What can hang from each mark:
Q507: Q43 Q643
Q643: Q507 Q837
Q571: Q837
Q43: Q507 Q837
Q837: Q571 Q643 Q644 Q728
Q334: Q728
Q728: Q507

Known rows, with every way that one mark hangs from another:
(Q728 (Q507 Q43)): [ -7.4   0.6 -16.7   5.2 -33.7  11.8 -36.2 -12.8 -10.5  26.7 -14.8  -8.0
  21.4  22.3 -47.4 -19.7  -0.5  -3.2 -21.0   7.8  -9.5 -21.7  15.7]
(Q43 Q837): [  2.1  -9.9  -0.4   8.0 -20.6  28.1 -51.1 -31.9  -1.2   9.2  -5.8  20.5
  16.2  23.7 -40.7 -31.9   8.6   5.2  -2.7   5.7 -12.7 -14.0  12.8]
(Q643 Q837): [  7.9  -2.7 -20.3  -6.2  -9.2  22.0 -47.9 -20.1   5.1  22.2  -4.2  19.8
  18.5  32.4 -46.9 -22.9  18.6   3.5  -9.8   8.0  -5.2 -10.0  26.1]
(Q507 (Q43 (Q837 Q644 Q728)) Q643): [-10.7  -1.7 -24.7  19.6  -8.9  18.3 -42.5 -29.1 -21.0  18.9  -1.7   9.9
   2.8  17.5 -25.8 -29.0 -30.2   3.8  16.4  -9.4  -8.1  -0.9 -13.3]
(Q643 (Q507 Q43) (Q837 Q644)): [  9.8 -15.7 -27.9   0.9   0.0  17.4 -29.7 -21.8  -6.1  19.1  -8.5  11.0
   8.2  29.8 -40.4  -4.6  -9.1 -17.7   1.2  -9.0  -9.6   3.2  13.0]
(Q837 Q644 (Q728 (Q507 Q43))): [  0.5   5.6 -21.3  15.8  -9.3  16.7 -26.1  -3.7 -30.4  18.5  -8.0  -8.2
  13.8  35.7 -41.1 -20.1 -21.3  -4.1  -6.7   1.4  -2.8  -0.6  -4.2]
(Q728 (Q507 Q43 (Q643 (Q837 Q571)))): [-20.0 -13.4 -33.7 -18.6 -41.1  -6.6 -48.1 -15.7  -9.3  33.7 -16.7   3.7
   0.5  28.9 -46.2 -22.9  -5.5  -0.8 -28.1 -17.4  -7.5 -19.4  21.0]
(Q837 Q571 Q643 Q644 (Q728 Q507)): [  9.0 -14.2 -11.7   2.6  -5.1  10.0 -34.7 -10.6 -50.6   6.4   5.0   3.9
   2.3  40.3 -35.7 -33.0  -5.9  -2.5  -9.9   6.0  -7.8  30.1  11.7]
(Q571 (Q837 (Q728 (Q507 Q643)))): [ -0.4   8.5 -18.1   5.0 -16.8  12.9 -30.0 -31.1 -33.2  26.6   3.7   4.0
  17.1  38.9 -41.4 -17.8 -15.6  16.0 -22.5  11.9  -0.5  -7.4  18.3]
(Q43 (Q507 Q643) (Q837 Q644 Q728)): [ -2.7  -9.1 -21.2  17.0  -7.0   8.0 -40.9 -37.4 -21.0  16.5   6.0  15.3
  -7.2   9.5 -38.5 -19.9 -20.5   2.4   6.2 -12.6 -25.6  16.8  -6.3]
(Q728 (Q507 Q643)): [-11.0   6.5 -15.5 -10.7 -35.3  -0.4 -41.0 -40.1 -17.1  26.7 -10.0  11.1
  14.2  12.6 -43.8 -14.1  -2.0   5.4 -20.7  22.1 -22.3 -14.0  13.2]
(Q43 (Q507 Q643) Q837): [-12.1 -15.7 -16.8   5.6 -32.7   1.5 -51.5 -46.1  -1.2  23.7   0.3  15.3
   0.3  -2.0 -42.7 -19.2   0.6   4.1  -8.4  -5.6 -33.5  -3.4  11.8]
(Q571 (Q837 (Q643 Q507) Q644 Q728)): [ 28.6 -17.9 -15.6  19.9  20.3  29.0 -14.5 -35.8 -50.3   6.8  20.3   7.4
  14.7  39.5 -26.1 -14.4 -12.3  -3.5   4.5  12.6  -2.4  37.6  23.4]
(Q728 (Q507 (Q43 (Q837 Q644)) Q643)): [-26.1   2.2 -15.1   7.8 -29.9   3.0 -39.5 -37.1 -20.0  28.3 -15.2   7.3
  -3.2  17.1 -29.6 -17.0 -34.3 -15.1  -2.4 -14.0 -14.5 -19.3 -13.5]
(Q43 (Q507 Q643) (Q837 Q571 Q644)): [ -0.5 -22.3 -14.8  -2.3 -32.2  -7.8 -49.4 -42.9 -14.1   7.3   5.9  32.7
 -13.1   8.2 -33.0 -22.0  -7.9  -9.4 -13.3 -17.9 -40.9  12.7   3.9]
(Q334 (Q728 (Q507 (Q643 (Q837 Q571))))): [ -5.8  -2.3 -16.2 -40.9 -21.2  -2.3 -42.1 -32.3  -5.1  19.7 -17.5  18.5
  -8.8  37.8 -60.4  -6.7  -6.5   1.4 -31.9  -5.1  -3.6 -21.7  32.5]
(Q643 (Q507 (Q43 (Q837 Q644 Q728)))): [  4.8 -25.6 -11.8  23.0   4.4  31.8 -30.6 -22.7 -24.5   4.0  -7.8   1.0
   2.5  32.7 -38.5 -21.8 -29.2  -7.5  15.2 -15.6  -8.0  10.7  -8.2]
(Q507 Q643): [  1.3   3.5 -20.8  -7.4 -28.1   5.6 -45.8 -44.4  -6.1  20.9   0.6  26.0
  21.9   5.2 -34.2 -20.6   9.9  13.8  -8.8  28.4 -25.6  -4.9  17.4]
(Q837 Q571 Q643): [ 13.1 -22.8 -12.3  -3.8 -25.0  12.3 -48.3 -23.9 -20.4   7.6   9.3  18.2
  18.4  18.9 -32.3 -39.0  26.4   6.0 -14.6  20.1 -17.1  16.6  36.2]
(Q837 (Q643 Q507) Q644): [ 16.9 -19.4 -13.4   5.4   2.9  14.8 -27.2 -44.8 -33.0   7.5   7.7  17.1
  10.5  13.4 -30.4 -11.2   0.9 -13.8   6.8  22.1 -24.5  31.2  20.1]

Rows:
[  5.3 -30.4 -29.3  18.6  -0.7  24.4 -27.2 -18.6 -31.9  17.6   1.4 -19.9
  17.7  13.1 -40.0 -24.6  -2.0   8.4   9.6   9.9  -7.4  25.0  26.0] : (Q837 (Q643 (Q507 Q43)) Q728)
[-13.6 -17.1  -5.5  16.8  -5.4  27.2 -41.9 -17.0 -36.8  18.9  -5.0 -14.6
   3.2  33.7 -43.4 -38.6  -9.1   4.4   5.0  -4.8   5.3   6.2  10.9] : (Q43 (Q837 Q643 (Q728 Q507)))
[  4.9  15.5 -17.7   7.1  -7.1  10.5 -22.6 -35.5 -42.8  21.6   7.3  14.0
  12.1  42.5 -30.2 -10.7 -28.3   3.3 -15.1  10.5  -3.9   2.8   4.4] : (Q571 (Q837 Q644 (Q728 (Q507 Q643))))
[ 11.8   4.3  -9.2  12.9  -9.6  27.7 -27.3 -14.1 -32.6  17.4   3.7  -2.9
  24.6  55.0 -46.0 -21.4  -5.8  10.8 -24.2  10.5   6.8  -7.3  22.5] : (Q571 (Q837 (Q728 Q507)))
[ 14.9 -24.0 -18.2   3.4  -9.3  20.7 -46.4 -11.6 -31.6   4.2  11.9   8.4
  15.7  27.5 -35.7 -45.8  18.7  17.1  -6.6  14.9  -9.0  28.4  31.1] : (Q837 Q571 Q643 Q728)
[ -2.2 -28.4 -16.4  27.1  -4.4  24.1 -44.0 -20.1 -23.4  17.8  10.9 -11.6
   1.7  11.0 -44.6 -35.4   5.0   8.8   8.2 -11.3 -12.1  23.6  20.4] : (Q43 Q507 (Q837 Q643 Q728))
[  2.9   2.6 -19.1  21.4 -16.1  26.4 -25.5  -5.1 -28.1  26.2  -2.3 -18.1
  25.7  47.5 -43.1 -23.0 -14.1   7.4 -22.0  -1.8  12.0 -16.7  21.3] : (Q571 (Q837 (Q728 (Q507 Q43))))
[  3.5 -24.3 -37.9 -10.7 -18.7  -1.4 -50.2 -13.8 -11.1  23.6   5.3  11.2
  -4.5  22.8 -54.7 -24.9   6.6  17.0 -18.6 -15.5 -19.5  18.6  27.7] : (Q43 (Q507 (Q643 (Q837 Q571 Q728))))
[ -7.6   6.2 -40.4  -2.7 -14.0   3.5 -40.1 -30.6  -4.5  34.6  -3.2  21.1
   7.6  16.0 -27.9 -12.9 -11.1  -5.5   1.0  -4.1  -8.6  -8.9   7.2] : (Q507 Q43 (Q643 (Q837 Q644)))
[  5.4 -29.5  -2.8  12.1   3.6  22.2 -34.2 -47.5 -30.9   4.1   2.7  16.0
  -1.2  18.3 -28.1 -17.4  -8.6 -18.3  15.8   0.3 -18.5  24.5   8.5] : (Q43 (Q837 (Q643 Q507) Q644))
[ -3.1 -31.2  -9.2  13.8 -20.8  26.1 -39.4 -30.6  -5.1  11.4 -13.3   0.9
  10.4  19.5 -43.6 -19.3  -7.8  -5.7   1.0  -8.9 -15.5 -11.2  10.9] : (Q643 (Q507 (Q43 Q837)))
[  9.4 -26.4  -2.3   5.1 -15.9  29.6 -54.9 -11.1 -15.1  -4.1  -1.3  18.4
   8.1  43.5 -43.6 -47.4   3.4  13.8  -6.8  -5.7  -6.7   2.5  12.4] : (Q43 (Q837 Q571 Q728))
[  6.1  -7.5 -17.7   6.0 -18.2  10.5 -33.0   2.8 -33.1   7.6  -7.1  -1.0
   8.1  43.7 -42.1 -28.8 -16.9  -3.5 -18.5  -6.3  -6.0   4.7   0.9] : (Q837 Q571 Q644 (Q728 (Q507 Q43)))
[  9.3  -7.3 -17.7  -8.7  -1.3  14.5 -39.0   0.2 -29.6   9.8  -5.8  14.4
  -3.3  63.8 -51.2 -27.2  -8.6  -3.6 -17.6 -13.8   2.0   9.8   7.2] : (Q643 (Q837 Q571 Q644 (Q728 Q507)))
[ -1.2  12.2 -20.2  -0.5  -9.4   3.9 -31.4 -30.5 -37.3  18.2  -3.5  12.0
   6.0  26.9 -39.8 -14.3 -22.9   4.6  -6.3  14.4 -15.6   8.8  -6.3] : (Q837 Q644 (Q728 (Q507 Q643)))
[-10.4  -3.4 -45.2   2.4 -11.3  14.6 -45.3 -13.9  -6.5  37.4  -5.6   0.0
  12.0  22.9 -42.4 -26.6  -7.2  18.1   2.4  -4.3   3.1  -7.1  16.5] : (Q507 Q43 (Q643 (Q837 Q728)))
[ 18.7 -15.1 -13.2  -1.8 -13.7   8.8 -41.9 -27.8 -28.5   2.0  12.5  29.0
  11.8  22.2 -22.6 -33.4  13.2  -7.4  -8.2  16.5 -20.2  26.4  22.6] : (Q837 Q571 Q643 Q644)
[ -6.5  21.1 -17.3 -27.9   0.4   1.3 -28.7 -42.1 -11.3  26.0 -15.3  21.0
 -10.4  32.5 -52.3   8.7 -23.4 -11.2 -11.6   0.0  -1.0 -18.2  13.7] : (Q334 (Q728 (Q507 (Q643 (Q837 Q644)))))
[ 14.0  -6.0  -7.9  -3.3 -11.6  12.3 -34.1  -7.2 -37.0  -1.3  -3.3  15.2
   6.6  49.4 -45.2 -28.3  -9.4  -1.1 -19.0   4.8 -11.7  13.3   3.2] : (Q837 Q571 Q644 (Q728 Q507))
[ 20.3 -37.1 -19.8 -12.5   0.3  23.1 -42.0  -8.5 -17.9   0.4  -4.7  11.8
   3.8  50.4 -57.4 -25.0   7.5   9.4 -11.5  -6.1  -6.0  19.4  28.8] : (Q643 Q507 (Q837 Q571 Q728))
[ 12.9 -27.8 -26.0  26.3   2.3  31.3 -20.4 -22.9 -38.9  19.0  12.6 -18.7
  22.4  30.1 -32.0 -21.5  -7.5   5.7  -0.2   4.2   5.3  19.1  36.0] : (Q571 (Q837 (Q643 (Q507 Q43)) Q728))
[-21.4  -8.9  -3.9   6.6 -14.1  22.2 -34.7 -28.3 -16.0  24.1 -16.6 -19.2
  -2.6  20.4 -47.7 -18.1 -16.8  -8.8  -3.1 -11.2  10.5 -24.6  22.5] : (Q334 (Q728 (Q507 (Q43 (Q837 Q643)))))
[ -4.9   4.0 -30.6   8.5   0.8  18.5 -30.7   5.2 -23.3  29.2 -12.3  -8.1
   4.5  49.1 -48.6 -18.5 -20.5  -7.1  -3.3 -16.7  10.8  -5.8   1.0] : (Q643 (Q837 Q644 (Q728 (Q507 Q43))))
[ -2.5  -2.0 -20.2  -1.4  -2.5  23.5 -40.1  -0.3 -19.1  24.7 -11.9  -3.9
   9.7  50.0 -59.9 -23.0  -0.1   8.6 -13.4  -2.7   8.0  -5.8  15.9] : (Q643 (Q837 (Q728 Q507)))
[  6.2 -11.7  -6.5  16.9 -13.8  13.8 -41.5 -32.4  -7.6  10.1   3.9  20.4
   0.2  14.3 -40.6 -16.3  -2.9 -14.0  -3.0 -11.1 -29.1   5.6   1.9] : (Q43 Q507 (Q837 Q644))
[ 29.9   9.1 -12.2  19.1   8.3  30.8 -25.9 -22.6 -29.4   7.9  17.3  22.0
  25.5  47.4 -27.7 -21.5  -7.3   4.4  -6.0  16.8   0.8   8.8  12.8] : (Q571 (Q837 Q644 Q728))
[ -1.3  -8.2 -37.0 -12.4 -24.3  -2.8 -46.5 -23.4  -5.9  25.0  -2.7  28.6
   1.7  24.7 -26.8 -22.0  -7.8  -6.0 -11.1 -12.4 -13.2  -1.4  13.2] : (Q507 Q43 (Q643 (Q837 Q571 Q644)))
[  6.6 -24.4  -3.0   6.0 -12.6  16.5 -49.6 -31.3 -26.9   0.4   8.5  27.6
  -0.8  26.7 -19.5 -40.0   2.0 -12.9   1.9  -4.7 -14.4  17.5  11.2] : (Q43 (Q837 Q571 Q643 Q644))
[  0.3 -13.9 -17.3   4.0 -29.1  13.6 -40.4   5.7 -25.4  11.8 -11.9 -10.2
  14.3  40.8 -51.5 -35.9  -4.5   8.4 -26.0  -4.3  -3.9  -5.0  15.5] : (Q837 Q571 (Q728 (Q507 Q43)))
[-21.8   9.8 -28.1 -20.6 -18.6   3.8 -34.4 -29.2   0.9  39.8 -24.5  -3.8
  -2.3  23.6 -57.7   0.4 -17.9  -0.2 -17.0  -9.1   5.6 -37.4  25.0] : (Q334 (Q728 (Q507 Q43 (Q643 Q837))))
